Each row comes from the steps of one path. Every step used is in the known rows, and no mark comes twice. Write the path behind each row, first mark first.
Known rows
tazam -> tubos -> vigimip: -288; 79; -33; 13; 109; 51; -13; 35; -13; 150; 123; -17; 89; 69; -63; -91; -167; 66; 146; 78; -131; 17; -33; 77; 48; -7; -131; 11; -61; -153; 144; 164
dola -> zeze: -15; -19; -130; -135; 60; -39; 29; -42; 75; 36; 78; -56; 74; 257; 80; 131; -284; 137; -23; 94; -93; 134; -135; -32; 182; 58; -83; -17; -40; 127; 152; -21
vigimip -> tubos -> tazam -> zonu -> kupob: 229; -44; 31; 259; -133; 217; -37; -19; 169; -115; -45; 69; -106; 7; -74; -13; 2; -47; -200; -62; -59; 83; 98; -7; -123; -91; 30; 19; 9; 16; -64; -72
tubos -> tazam -> zonu: 141; 57; -45; -20; -110; 32; -11; 34; 26; -54; -18; -6; -47; 43; 0; -57; -34; 25; -153; 145; -40; 94; 48; -123; -43; -52; -14; 18; 14; -14; 57; -36
tubos -> rofev -> zonu: 138; -36; 13; -156; 96; -66; 38; -13; -20; -40; 36; -95; -13; -167; 125; -84; 91; 1; 34; 256; -108; 81; -26; -3; 13; -96; -44; -57; 21; 0; 60; -46
zonu -> tazam -> tubos: -107; 51; -36; -137; 25; 87; -66; -29; -28; 66; -1; 45; -20; 138; -94; -2; -37; 81; 147; -94; -107; -81; -23; -72; 130; 81; 4; 47; -27; -40; 16; 40
tazam -> tubos -> vigimip -> dola: -297; 66; -34; 96; 91; -23; 23; 39; -48; 226; 8; 15; 110; 102; 36; 31; -305; 63; 135; 59; 48; 30; -14; 21; -109; 36; -79; 21; -34; 9; 191; 93
zonu -> kupob -> tubos -> rofev: 75; -134; -59; -96; 29; 9; 20; -35; 5; -138; 22; -27; -16; -130; -89; -123; 392; -62; -499; -208; -47; -57; 34; 97; -134; 11; 25; -56; -35; -13; -101; -53
kupob -> zonu -> tazam -> tubos -> vigimip: -251; 146; 48; 116; -59; 96; -68; 31; -90; 193; 47; 111; 65; 96; -170; 6; 52; 2; 349; -98; -14; -96; -22; -5; 121; 16; -17; 123; 63; -85; 26; 100
rofev -> tubos -> vigimip -> dola -> zeze: -210; 6; -24; 85; 72; -90; 36; 13; -25; 227; 2; -34; 150; 194; 172; 145; -328; 123; 269; 98; 230; 76; -68; 17; 0; 74; 10; -1; -50; 70; 102; 31
tazam -> tubos: -116; 42; -59; -111; 141; 2; 18; -9; -12; 14; 140; -53; 17; 93; -73; 28; -44; 94; 15; 21; -122; 5; -47; -24; 135; 44; -109; -2; -32; 29; 96; 55
tazam -> zonu -> rofev -> tubos: 73; 21; 93; -29; 12; -148; -8; -6; -11; -110; -79; 23; -29; -37; 32; 16; -48; -65; 318; -79; 62; -81; 38; -4; 7; 5; 19; -20; -6; -39; -109; 96
tazam -> zonu -> rofev -> tubos -> vigimip -> dola: -106; 40; 116; 158; -11; -150; 23; 56; -54; 126; -183; 86; 65; -64; 131; 6; -278; -84; 439; -33; 251; -79; 71; 38; -186; -6; 42; 9; -10; -34; -32; 111
tazam -> tubos -> rofev -> zonu -> kupob: 87; -73; -4; -41; 61; -51; 45; -112; -102; -141; -29; -19; -97; -324; 5; -46; 378; -177; 142; 158; 107; -3; 33; -7; -208; -167; 3; -89; 15; -81; -151; 85
zeze -> dola: 57; -51; -166; -38; -14; 20; 18; -31; 27; 91; 45; -57; 50; 223; 72; -24; -319; 181; -258; 27; -79; 105; -136; -55; 270; 102; -62; -50; -32; 131; 165; -45
kupob -> zonu: 15; 65; -23; -66; 76; -10; 37; 32; 51; 46; 111; 6; 69; 146; -52; 47; -89; 57; -65; -172; -179; 35; -81; -41; 277; 46; -105; 56; 89; 238; 171; -27
vigimip -> tubos: 37; -26; 32; 49; 144; 187; -37; 49; 221; 69; 174; -64; 31; 243; 10; 15; -320; 163; -165; -87; -333; 74; -70; 85; 280; 75; -100; 38; -29; 154; 198; -106
kupob -> tubos -> vigimip -> dola: -287; -4; -39; -5; 19; -18; 50; 79; 17; 186; 36; 11; 131; 60; 65; -8; -221; 66; -354; -139; -7; -16; -35; 108; -13; 101; -34; 19; -39; 38; 141; -8
kupob -> zonu -> rofev -> tubos -> tazam: 168; 72; 119; 111; 1; -146; -92; 90; -104; -125; -20; -26; -36; -62; -103; 30; 214; -66; 311; -61; 137; -147; 25; -44; 218; 27; 112; 39; 110; 29; -154; -119
tazam -> zonu: 36; 18; -43; -101; -12; 6; 82; -24; 101; -8; 23; 24; 23; 79; 35; -22; -204; 43; -131; -43; -162; 95; 7; -81; 25; -23; -104; 27; -6; 96; 138; 71
kupob -> zonu -> tazam -> tubos -> vigimip -> dola -> zeze: -209; 134; -10; 292; -137; -31; -29; -22; -126; 327; -89; 133; 74; 220; -4; 299; -76; -9; 517; -1; 282; 18; -64; -107; -87; 50; 46; 115; 64; 68; 15; 55
rofev -> tubos -> vigimip: -225; 36; 33; -86; 144; 36; -14; 64; 29; 104; 148; -67; 125; 68; 25; -146; -202; 107; 80; -30; -74; -33; -32; 88; 241; 80; -68; 27; -61; -92; 114; 76
vigimip -> tubos -> tazam: 130; 3; 34; 138; 64; 220; -136; 82; 157; -1; 137; -89; -32; 205; -46; -28; -164; 179; -187; 108; -234; 87; 7; 42; 195; 8; -9; 34; -7; 53; 131; -199
tubos -> vigimip -> dola -> zeze: -207; 14; -106; 60; 44; -56; 55; 43; 37; 244; -57; 25; 155; 235; 199; 179; -525; 143; 121; 143; 74; 146; -112; -14; 20; 40; -58; 8; -33; 94; 235; 18

Write each row's path
165; -38; -8; 27; -119; 30; 1; -36; -6; -186; -81; 21; -88; -126; -108; -63; 249; -87; -15; -53; 182; -37; 111; -117; -125; -58; 101; -10; -4; -34; -184; 26  rofev -> tubos -> tazam -> zonu -> kupob
71; -35; 34; -191; -90; 16; -45; -58; -87; -56; -19; -46; -79; -179; 24; -43; 417; -64; -100; 48; -17; -71; 25; 5; -55; 1; 110; -6; 15; -143; -151; -111  kupob -> tubos -> rofev -> zonu -> tazam
-254; -79; -66; 33; -34; 29; 109; 40; 42; 98; -38; 107; 81; -62; 34; -5; -129; -26; -430; -305; 57; -74; -12; 121; -133; 65; -2; 18; -38; 57; 30; 54  zonu -> kupob -> tubos -> vigimip -> dola
89; 90; 60; 63; -14; 3; -79; -29; -120; 62; 18; 27; -19; 30; -156; 22; 418; -52; 301; -2; 15; -41; 28; -100; -8; -3; 43; 76; 81; -1; -50; -61  kupob -> zonu -> tazam -> tubos -> rofev
69; -60; 6; -172; 8; -104; 33; -29; -41; -88; 73; -132; -31; -178; 66; -50; 367; -57; -236; 87; -37; 9; -3; 49; -91; -44; 10; -62; 9; -51; -72; -70  kupob -> tubos -> rofev -> zonu
19; -72; -82; -90; -90; 80; -6; 28; 13; -178; 34; 10; -65; -72; -136; -53; 280; -20; -574; -199; -5; -87; 32; 43; -17; 32; 74; -19; -23; -10; -115; -77  zonu -> kupob -> tubos -> tazam
-16; -11; 60; -128; 158; -127; -41; 34; -11; -94; -15; -29; 12; -6; 37; -21; -127; 34; 245; -94; -23; -125; -24; 45; 223; 100; 17; -24; -20; 26; -43; -7  zonu -> rofev -> tubos
154; 39; 51; 25; -72; 13; -32; 24; -31; -92; -4; -57; -38; -8; -54; -49; 130; 6; 65; 90; 111; 22; 82; -127; -4; 5; 51; 1; -8; -42; -89; -37  rofev -> tubos -> tazam -> zonu
17; 9; -11; -56; 158; -51; -29; -24; -64; 14; 102; -107; 7; -7; -71; -54; 200; 39; 0; 194; -66; 40; 18; 2; -63; -13; -64; -35; -34; -90; 43; -6  tazam -> tubos -> rofev
-18; 9; -3; -249; -47; 62; -6; -36; 11; 13; -37; 57; -37; -35; 87; -32; -163; 32; 152; 29; -103; -24; -64; -84; 299; 10; 37; 37; 36; 18; 25; -10  rofev -> zonu -> tazam
172; 60; 18; 54; -97; -66; -53; 59; -17; -137; -138; 66; -78; -41; 2; -7; -87; -39; 115; 141; 21; -1; 74; -48; -107; -70; 28; -9; 21; -32; -59; -26  tubos -> tazam -> zonu -> rofev
148; -54; 73; 116; 165; 151; -82; 21; 173; 47; 184; -134; 18; 136; 16; -51; -40; 157; -146; 101; -294; 118; -13; 129; 37; 11; -63; 5; -20; 43; 154; -170  vigimip -> tubos -> rofev
77; -87; -22; -130; -146; 14; 29; -26; -44; -230; -45; 2; -121; -282; -21; -13; 360; -125; -374; -63; 92; -71; 24; -9; -52; -69; 112; -46; 21; -67; -214; -64  rofev -> zonu -> kupob -> tubos -> tazam
235; 32; 137; 284; -90; 73; -119; 62; 93; -107; -61; 10; -103; 58; -10; 73; -142; -29; 105; 117; -62; 15; 88; 37; -55; -58; 30; -2; 21; -17; -55; -121  vigimip -> tubos -> tazam -> zonu -> rofev
195; -50; 125; 87; 117; 87; -31; -18; 123; -2; 102; -144; -31; -44; 110; -9; 42; 21; 39; 278; -176; 135; -15; 78; 39; -48; -41; -34; 14; 14; 56; -152  vigimip -> tubos -> rofev -> zonu
-183; 10; 77; 55; 150; -129; -13; 91; -54; 113; -107; 34; 97; -9; 135; -14; -351; 25; 372; -31; 160; -116; 1; 99; 87; 59; 32; 6; -19; -8; 48; 24  zonu -> rofev -> tubos -> vigimip -> dola
64; 10; 48; -79; 73; -75; 6; -78; -119; -26; 45; -114; -52; -206; 32; -38; 303; -63; 173; 355; 36; 62; 3; -21; -131; -82; -36; -72; 19; -94; -39; 28  tazam -> tubos -> rofev -> zonu
73; 15; -3; -50; -25; -102; 41; 9; 54; -85; -98; 70; -20; -19; 55; 8; -230; -58; 106; -63; -80; -15; 11; -7; -12; -33; -51; -11; 12; 34; 26; 87  tazam -> zonu -> rofev
165; -103; -22; -159; 27; -16; 59; -66; 17; -132; -41; -2; -59; -301; 99; -125; 162; -98; -39; 77; -22; 29; 8; 18; -37; -132; 1; -76; 31; 34; -44; 17  tubos -> rofev -> zonu -> kupob
93; 13; 72; -46; 87; -99; -110; 85; -87; -153; -18; -65; -51; -54; -41; -47; 66; 56; 262; 62; 93; -134; 32; -13; 211; 39; 104; -28; 1; -86; -114; -106  zonu -> rofev -> tubos -> tazam
15; 34; 0; -25; 46; 46; -106; -45; -90; 43; 32; -18; -44; 40; -92; -67; 203; 58; 207; 95; -59; -26; 24; -57; -84; 6; 42; 14; -32; -161; -39; -18  zonu -> tazam -> tubos -> rofev
-153; -71; -84; 185; -221; -42; 154; -74; 12; 109; -178; 135; 44; 25; 80; 211; -31; -141; -230; -190; 319; 47; 7; 17; -482; -39; 38; -24; -41; 46; -88; 125  tazam -> zonu -> kupob -> tubos -> vigimip -> dola -> zeze
6; -92; -57; -102; -135; 28; 125; -90; 80; -136; -37; 78; -30; -81; -97; -20; 191; -138; -503; -372; 2; -49; 48; 1; -212; -7; -5; -19; -20; 48; -104; 99  tazam -> zonu -> kupob -> tubos
-233; 51; -11; 107; -131; -45; 10; -59; -157; 248; -164; 90; 10; 47; 166; 251; -201; -27; 618; 265; 308; 41; -40; -119; -104; -13; 69; 9; 8; -101; -32; 77  rofev -> zonu -> tazam -> tubos -> vigimip -> dola -> zeze
-178; -45; -43; 54; -156; 57; 98; -41; 51; -8; -21; 124; 31; -95; -71; -89; 89; -141; -372; -301; -2; -49; 51; 130; -289; -56; -31; 9; -51; -140; -61; 209  tazam -> zonu -> kupob -> tubos -> vigimip
159; -27; -76; 11; -158; 92; 32; -9; 48; -159; -88; 104; -85; -80; -65; -80; 34; -81; -159; -29; 12; 40; 87; -109; -99; -96; 33; 1; 16; 22; -69; 21  tubos -> tazam -> zonu -> kupob
108; 22; -27; -1; -184; 17; 13; 12; -27; -101; 4; -40; -60; 23; -105; 0; 216; -19; -460; -26; 13; 15; 74; -75; -187; 6; 42; 12; -14; -65; -82; -66  kupob -> tubos -> tazam -> zonu
84; 52; 103; -31; 93; -172; -17; 63; -44; -73; -7; 8; 37; 5; -43; 60; 59; -54; 338; -247; 40; -139; -33; 26; 291; 86; 27; 24; 96; 156; -67; -13  kupob -> zonu -> rofev -> tubos
-28; -112; -52; -225; -50; -6; 119; -70; 24; -165; -12; 20; -59; -213; 25; -1; 168; -137; -348; -215; -3; -78; -43; 51; 7; -10; 20; -41; 13; 17; -131; 44  rofev -> zonu -> kupob -> tubos
